Every row comes from one small tree of marks. The marks that hang from a mark follow it in brackets, in the order of their numbers. Every link used is in the known rows. Which tree was each row made from?
(in the rows, 128 means zero)
Known rows
K_869(K_897): [126 156 130 148 145 133 127 122 137 138 133 126 115 139 133 126 135 129
 110 123]
K_974(K_897(K_207 K_869 K_927)): [121 199 105 135 146 164  97 147 163  85  96 136 118 153  81 127 129 147
 164 107]
K_684(K_447): [136 109 148 138 131 130 129 114  98 117 137 127 126 108 114 124 127 105
 129 131]
K_872(K_84 K_897(K_207 K_869)): [142 141 123 100 140 142 115 146  94 108  64 136 150 166 108 149 106 109
 161 122]
K_872(K_84 K_897(K_207)): [148 122 134  93 141 128 129 147  92 117  71 136 152 168 117 140 115 106
 139 120]
K_872(K_84 K_897(K_684(K_447))): [151 104 142 106 133 130 147 121  57 115  85 132 112 151 124 147 128  82
 147 138]
K_897(K_974): [108 136 117 132 138 128 118 138 108 111 125 144 125 129 138 121 115 129
 144 131]
K_872(K_84 K_897(K_795)): [141 114 121  88 144 134 127 137  91 124  86 149 149 161 120 154 124 104
 136 122]
K_872(K_84 K_897(K_207 K_927 K_974)): [120 152 124  97 150 135 117 164  78  96  53 160 147 164 104 138 111 102
 161 111]
K_927(K_897(K_684(K_447) K_795 K_869 K_974)): [ 72 191 103 149 138 175  91 126  74  96 108 145 104 114 112 117 115 109
 184 163]
K_593(K_974(K_897(K_207 K_684(K_447) K_795 K_869 K_927))): [113 205 133 148 129 166 116 128 156  76  99 140  92 127  66 103 131 143
 171 147]
K_927(K_897): [105 156 116 132 134 135 119 131 130 139 122 111 132 132 128 120 132 125
 114 131]
K_872(K_84 K_897(K_207 K_684 K_795 K_927 K_974)): [105 174 118  99 145 161 111 159  56  81  45 183 125 160  99 136 112  98
 195 136]
K_897(K_207 K_684(K_447) K_795 K_869 K_927 K_974): [ 69 223 117 152 137 199  75 145  58  48  74 193 102 105  67 114 100 107
 244 157]
K_946(K_897(K_927)): [122 183 111 143 135 130 127 140 134 115 114 136 108 147 118 143 140 137
 130 113]
K_872(K_897): [139 111 124 104 129 139 137 124 116 129 103 124 143 143 127 134 126 119
 129 119]
K_795(K_897(K_974)): [125 163 112 144 134 129 131 146 129 128 136 144 110 147 139 131 125 133
 140 123]
K_872(K_84 K_897(K_684 K_869 K_974)): [123 141 109 109 137 142 124 138  63 100  70 145 109 162 133 153 110 101
 181 141]
K_946(K_897(K_207 K_927 K_974)): [103 208 108 147 145 140 109 159 114  87  96 155 116 153 114 125 118 140
 158 119]

Write each row's tree
[ 97 192 142 140 128 184 102 136  75  74  85 177 109 107  68 110 123 103
 201 150]
K_897(K_207 K_684(K_447) K_795 K_927)
[100 169 133 139 126 171 116 122  79  92 105 169  95 101  83 125 137  98
 181 146]
K_897(K_684(K_447) K_795 K_927)
[104 155 129 145 127 147 126 116  92 124 120 113 101 118 122 113 135 104
 138 153]
K_927(K_897(K_684(K_447)))
[ 85 215 119 147 160 166  92 152 116  98  99 176 128 136  99 113 118 130
 158 122]
K_869(K_897(K_207 K_795 K_927 K_974))
[123 182 134 151 125 145 134 117 163  93 112 120  78 125  84 113 141 139
 149 141]
K_593(K_974(K_897(K_684(K_447) K_869 K_927)))
[ 91 202 121 153 150 169 102 138  95  96 106 168 102 140 124 105 115 129
 172 153]
K_869(K_897(K_207 K_684 K_795 K_974))
[ 73 200 109 151 135 187  88 132  62  65  94 185  89  99  82 130 114 103
 224 153]
K_897(K_684(K_447) K_795 K_869 K_927 K_974)
[ 83 212 109 142 140 164  82 162 110  75  76 166 132 125  85 122  99 130
 200 124]
K_897(K_207 K_869 K_927 K_974)
[117 192 119 151 126 149 127 151 107 106 113 153  92 151 130 115 117 130
 178 145]
K_795(K_897(K_207 K_684 K_974))
[ 80 226 120 154 151 177  98 147  97  90  91 179  99 135 103 109 121 123
 180 142]
K_869(K_897(K_207 K_684 K_795 K_927 K_974))
[132 129 125  96 149 128 121 155  75 104  68 149 150 169 125 134 103 106
 153 123]
K_872(K_84 K_897(K_207 K_974))
[ 63 238 101 144 133 198  75 157  82  56  67 194 104 121  79 118 101 126
 243 153]
K_897(K_207 K_684 K_795 K_869 K_927 K_974)
[132 175 107 135 145 157 102 138 160  93 112 125 120 158 103 123 122 152
 156 117]
K_974(K_897(K_207 K_869))
[119 182 102 150 133 143 117 146 131 120 129 144 108 145 130 140 118 136
 162 125]
K_795(K_897(K_869 K_974))
[ 69 209 109 150 139 185  81 138  71  83  93 152 115 118 100 105 104 113
 200 165]
K_927(K_897(K_207 K_684(K_447) K_795 K_869 K_974))
[ 97 192 121 147 159 160  96 143 113 105 114 165 131 141 119 108 111 135
 149 133]
K_869(K_897(K_207 K_795 K_974))
[ 81 248  91 154 138 179  89 155  93  64  80 178  92 146  99 131 111 140
 214 145]
K_946(K_897(K_207 K_684 K_795 K_869 K_927 K_974))
[127 198 125 142 129 146 124 158 144 120 108 149 120 146  96 128 131 131
 150 111]
K_795(K_897(K_207 K_927))
[117 197 102 136 140 184  96 134 136  78 103 148  98 154  97 119 124 148
 190 141]
K_974(K_897(K_207 K_684 K_795 K_869))
[124 198 108 148 126 149 120 146 151 126 116 142 107 139 101 150 134 131
 156 110]
K_795(K_897(K_869 K_927))
[122 216 114 149 128 159 110 157 147 112 101 149 118 143  88 137 123 134
 172 114]
K_795(K_897(K_207 K_869 K_927))
[ 89 187 139 150 133 163 109 144  60  66  84 169  96 112  89 102 113 101
 203 148]
K_897(K_207 K_684(K_447) K_927 K_974)
[119 173 103 124 150 158 109 137 159 101 118 149 117 148  93 131 146 142
 138 105]
K_974(K_897(K_795 K_927))
[133 159 134 140 123 127 149 118 172 110 126 111  83 141 115 105 143 152
 125 147]
K_593(K_974(K_897(K_684)))
